Known rows, with every way that one mark hangs from another:
{Q {C B J Z}}: [  2.7 -15.9   2.3 -59.1  35.4 -11.2 -23.5   0.0   9.1 -27.6  10.2  25.9
  -7.4   4.3  29.7 -32.6  24.4  21.1  24.3   3.8 -18.2]
{J C}: [ 19.1  10.5  -6.7 -19.3  14.5   6.0  -0.7   1.3  14.4 -11.4  12.0  24.3
   5.1   0.4   8.9   2.8   7.0  -1.1   3.0  -9.8   0.3]
{B {C J Q Z}}: [  6.0 -15.0  15.1 -63.3  24.2  -7.2  -5.3   2.7  14.2 -28.9  12.1   4.4
 -11.9  17.1  28.9 -15.8   8.2  14.9  20.3   4.6 -25.1]
{K {T Z}}: [ 11.5  -1.4 -23.1  -4.4  -0.2  -0.9   5.4   3.9  13.5 -26.3   2.1  25.3
  -1.7   0.7 -11.5  -2.7  -1.5  -8.6  -8.9  -1.9  -1.5]
{T {Z C}}: [ 25.0 -12.9 -25.4 -15.9   5.7  -5.0   4.1   1.4   4.9  -0.1   3.1  26.6
   7.6 -15.8  -3.6 -10.5   6.6  -9.3   0.9   7.9 -23.2]
{Q C}: [  9.9   4.9  -2.2 -17.7  14.9   0.6  -7.8   9.1 -15.3  -5.8   2.3  17.5
   7.6 -10.5  16.6  -3.8  10.8  -4.0   8.0  13.9 -13.2]
{X C}: [ 28.4  -8.7  15.8 -26.2   7.4  -8.4   2.2   8.4   5.5  -5.0   7.7   9.2
   3.6   5.5  11.8  16.0  12.4   3.1   4.4  12.6  -5.0]
{L {B C}}: [  9.3  18.9   8.7 -30.7   0.8   0.3  -2.2   0.5 -17.0  -6.1  -3.6   4.6
  -3.0  -3.6   1.8  31.9  -3.9  -4.1  11.2  10.5 -12.0]
{Q {C B}}: [ -0.9  -1.1  -2.4 -30.5  20.9  -5.8 -18.5  -0.8 -11.6 -17.3   3.4  26.1
   9.1  -6.0  20.7  -8.4  14.9   5.2  20.8  10.3 -12.2]
{Z C {T K}}: [ 23.2 -27.8 -30.9  -2.9  12.9  -5.2 -20.8  -4.8  23.2 -18.1   9.0  35.4
  28.7 -18.0  -3.9   0.1  17.7 -14.3   6.4  -1.5 -25.8]
{L {B {C J Q {Z {T K}}}}}: [  2.7  -8.1  10.9 -57.7  27.6  -5.4 -13.0  -2.6  25.5 -26.0   8.9  16.6
  -6.8  13.4  11.8  -2.8   2.9  14.3  14.9  -3.2 -27.7]
{C J Q Z}: [  0.2 -24.6  16.3 -52.5  31.7  -5.4  -8.1   7.5  34.2 -15.5  19.3  15.2
 -18.4  15.8  30.1 -28.6  15.9  22.4  14.7  -2.0 -23.0]
{C B J Q {Z {T K}}}: [-10.6 -42.1   1.3 -60.1  38.7 -15.5 -26.7 -10.5  55.0 -40.0  21.4  38.3
  -3.0  20.6  25.4 -37.7  23.8  29.6  26.8 -13.7 -24.6]
{C B J}: [  3.1 -23.2 -10.9 -42.8  17.0 -13.2 -23.2 -14.5  10.4 -25.1   4.4  19.7
  -8.3   2.2  12.0  -2.0  18.1  18.1  23.2   2.6  -8.3]
{J {C B Q {Z T}}}: [ -5.6 -11.4  10.5 -40.6  34.3  -4.5 -13.7  -1.5  51.7 -33.2  31.7  42.8
  15.0  15.7  33.8 -30.9  19.2  16.3  22.1 -27.4 -13.8]
{Q {C B J {Z T}}}: [  1.6 -24.6  -5.1 -45.8  30.5 -15.9 -30.0  -2.6  18.2 -34.6  14.2  31.2
   8.2  -1.2  30.0 -31.9  31.3  16.0  24.8  -0.7 -20.9]
{K {T {Z {C B J Q}}}}: [  4.8 -29.7 -28.8 -32.1  34.1 -11.7 -19.6  -4.9  33.0 -44.1   9.3  35.5
   2.4   2.3  -0.7 -27.7   5.5   9.2   8.4 -10.4 -24.8]
{C J}: [ 14.9 -16.4 -10.4 -28.2  10.8  -5.7 -12.0  -3.9   7.2 -11.9   2.3  11.2
  -9.3  -2.4   7.4   3.1  13.6   7.6   8.5   7.8  -9.5]
{X {C B J Z} W}: [ 32.2 -28.5  38.7 -74.2  29.6 -35.1 -11.9  -2.8  26.7 -41.2   9.7  21.1
  -7.5  24.5  38.0  -2.2  19.6  38.9  23.3   1.7  -1.5]
{B {C J Q {Z {T K}}}}: [  6.7 -25.3   0.9 -56.9  24.6 -10.0 -11.1  -3.3  29.8 -38.9  13.7  16.7
  -0.6  17.1  20.6 -19.3  10.2  11.6  18.1  -1.3 -26.9]

Rows:
[  3.7 -50.8 -26.5 -38.6  42.5 -16.6 -40.7 -16.6  43.4 -38.2  15.0  42.1
  21.4  -2.9  10.5 -23.5  21.7  13.4  25.4  -9.9 -38.1]
{Z {C B J Q} {T K}}
[ 13.9 -25.1 -28.5 -21.9  29.1  -6.3 -11.7   3.4  30.5 -34.4   8.1  29.1
   2.2  -1.3  -3.4 -24.1   2.7   1.9  -2.1  -7.1 -25.4]
{K {T {Z {C J Q}}}}
[ -0.2 -33.9   9.4 -37.5  26.0 -11.1 -15.7   4.7  44.9 -24.0  24.0  22.1
  -0.5   9.0  30.1 -28.1  23.4  16.6  15.2  -6.7 -25.7]
{C J Q {Z T}}
[  2.7 -38.9  -9.1 -46.3  41.4 -13.8 -33.9  -8.5  23.4 -25.2  13.3  26.6
   6.6  -2.7  21.0 -19.5  18.5  18.3  27.8  -2.2 -34.7]
{Z {C B J Q}}
[  5.2 -23.2   7.7 -50.1  19.1 -13.1 -11.8   0.4  23.5 -36.7  16.5  10.0
   3.7  11.9  28.9 -15.5  15.3   9.6  20.5   0.0 -27.2]
{B {C J Q {Z T}}}
[ 10.5 -16.2  -4.5 -20.7   6.4  -2.7  -3.4   2.1  33.1 -17.1  14.8  30.1
   4.6   3.3   9.6 -10.5  18.5  -1.5   5.8  -4.7 -11.5]
{C {Z {T K}}}
[  3.4 -13.7  -9.8 -45.1  30.8 -11.1 -28.5  -6.3  -5.6 -24.8   1.8  23.6
   0.6  -3.7  20.2 -14.6  18.8  15.3  22.8   8.9 -15.7]
{Q {C B J}}
[  7.7 -34.0 -21.0 -47.2  32.2 -15.9 -13.7  -9.4  22.4 -18.4   8.6  33.9
   0.9  -2.1   9.9 -31.7  10.6  15.7  18.7   0.6 -33.1]
{T {Z {C B J Q}}}
[ 25.2 -23.9  51.8 -40.1  23.4 -27.9   0.8  13.3  36.3 -30.0  20.3  23.3
  16.6  20.8  44.4  -2.5  14.8  21.5  12.4  -1.0 -11.4]
{X {C Q {Z T}} W}
[-11.3 -28.7   2.8 -51.4  32.5 -12.1 -24.6 -10.5  21.2 -25.6  11.6  22.4
  -8.0  12.8  23.7 -16.1  13.3  26.9  27.5  -0.2 -18.5]
{C B J Q}
[ -4.7  -1.0   5.2 -40.3  34.4   0.1 -12.3  -5.1  27.6 -24.0  19.4  34.7
   7.1  13.4  23.8 -14.8   7.1  16.0  19.5 -17.4  -8.2]
{J {C B Q}}
[ 14.9 -33.5 -20.8 -38.6  27.4 -13.0 -33.4 -12.2  13.5 -24.6   6.6  25.3
   5.7 -11.0   9.5  -7.7  22.6  10.2  23.7   0.5 -25.4]
{Z {C B J}}
[ 10.5 -14.8 -22.4  -9.9  21.5  -1.9  -3.7   7.0  25.3 -28.4   9.2  30.7
   8.7  -2.9  -3.7 -18.6  -0.8  -6.4  -4.2  -6.2 -22.8]
{K {T {Z {C Q}}}}
[  4.3 -25.2 -11.8 -52.4  36.3 -13.3 -29.7  -7.1  24.5 -36.9  11.3  38.4
   3.9   3.6  22.1 -35.3  26.2  17.4  22.4  -2.3 -20.4]
{Q {C B J {Z {T K}}}}
[  5.0  -5.6  11.3 -28.1  28.2   1.9  -3.2   8.4  48.1 -21.7  30.8  34.7
  13.8  11.0  30.0 -25.5  15.7   6.6   8.7 -23.1 -13.8]
{J {C Q {Z T}}}
[ 27.2 -40.7 -38.1 -17.1  22.8 -10.3 -29.9 -11.1  29.7 -26.1   7.2  32.7
  20.2 -16.0  -3.8  -5.9  21.4  -3.4   8.4  -1.9 -28.9]
{Z {C J} {T K}}
[ -3.2  11.8  30.9 -50.2  17.9   1.6   0.6   8.7   5.3  -9.6   9.3   7.5
  -9.5  10.9  19.7   5.9  -1.8   8.1  15.3   2.9 -23.7]
{L {B {C Q Z}}}
[ 13.3  -5.8   3.0 -27.1  -4.7  -7.4  -2.1   2.1   7.5 -27.1  11.4  11.0
  12.1   0.4  18.4   2.3  15.3  -7.1  14.5   4.0 -14.9]
{B {C {Z T}}}
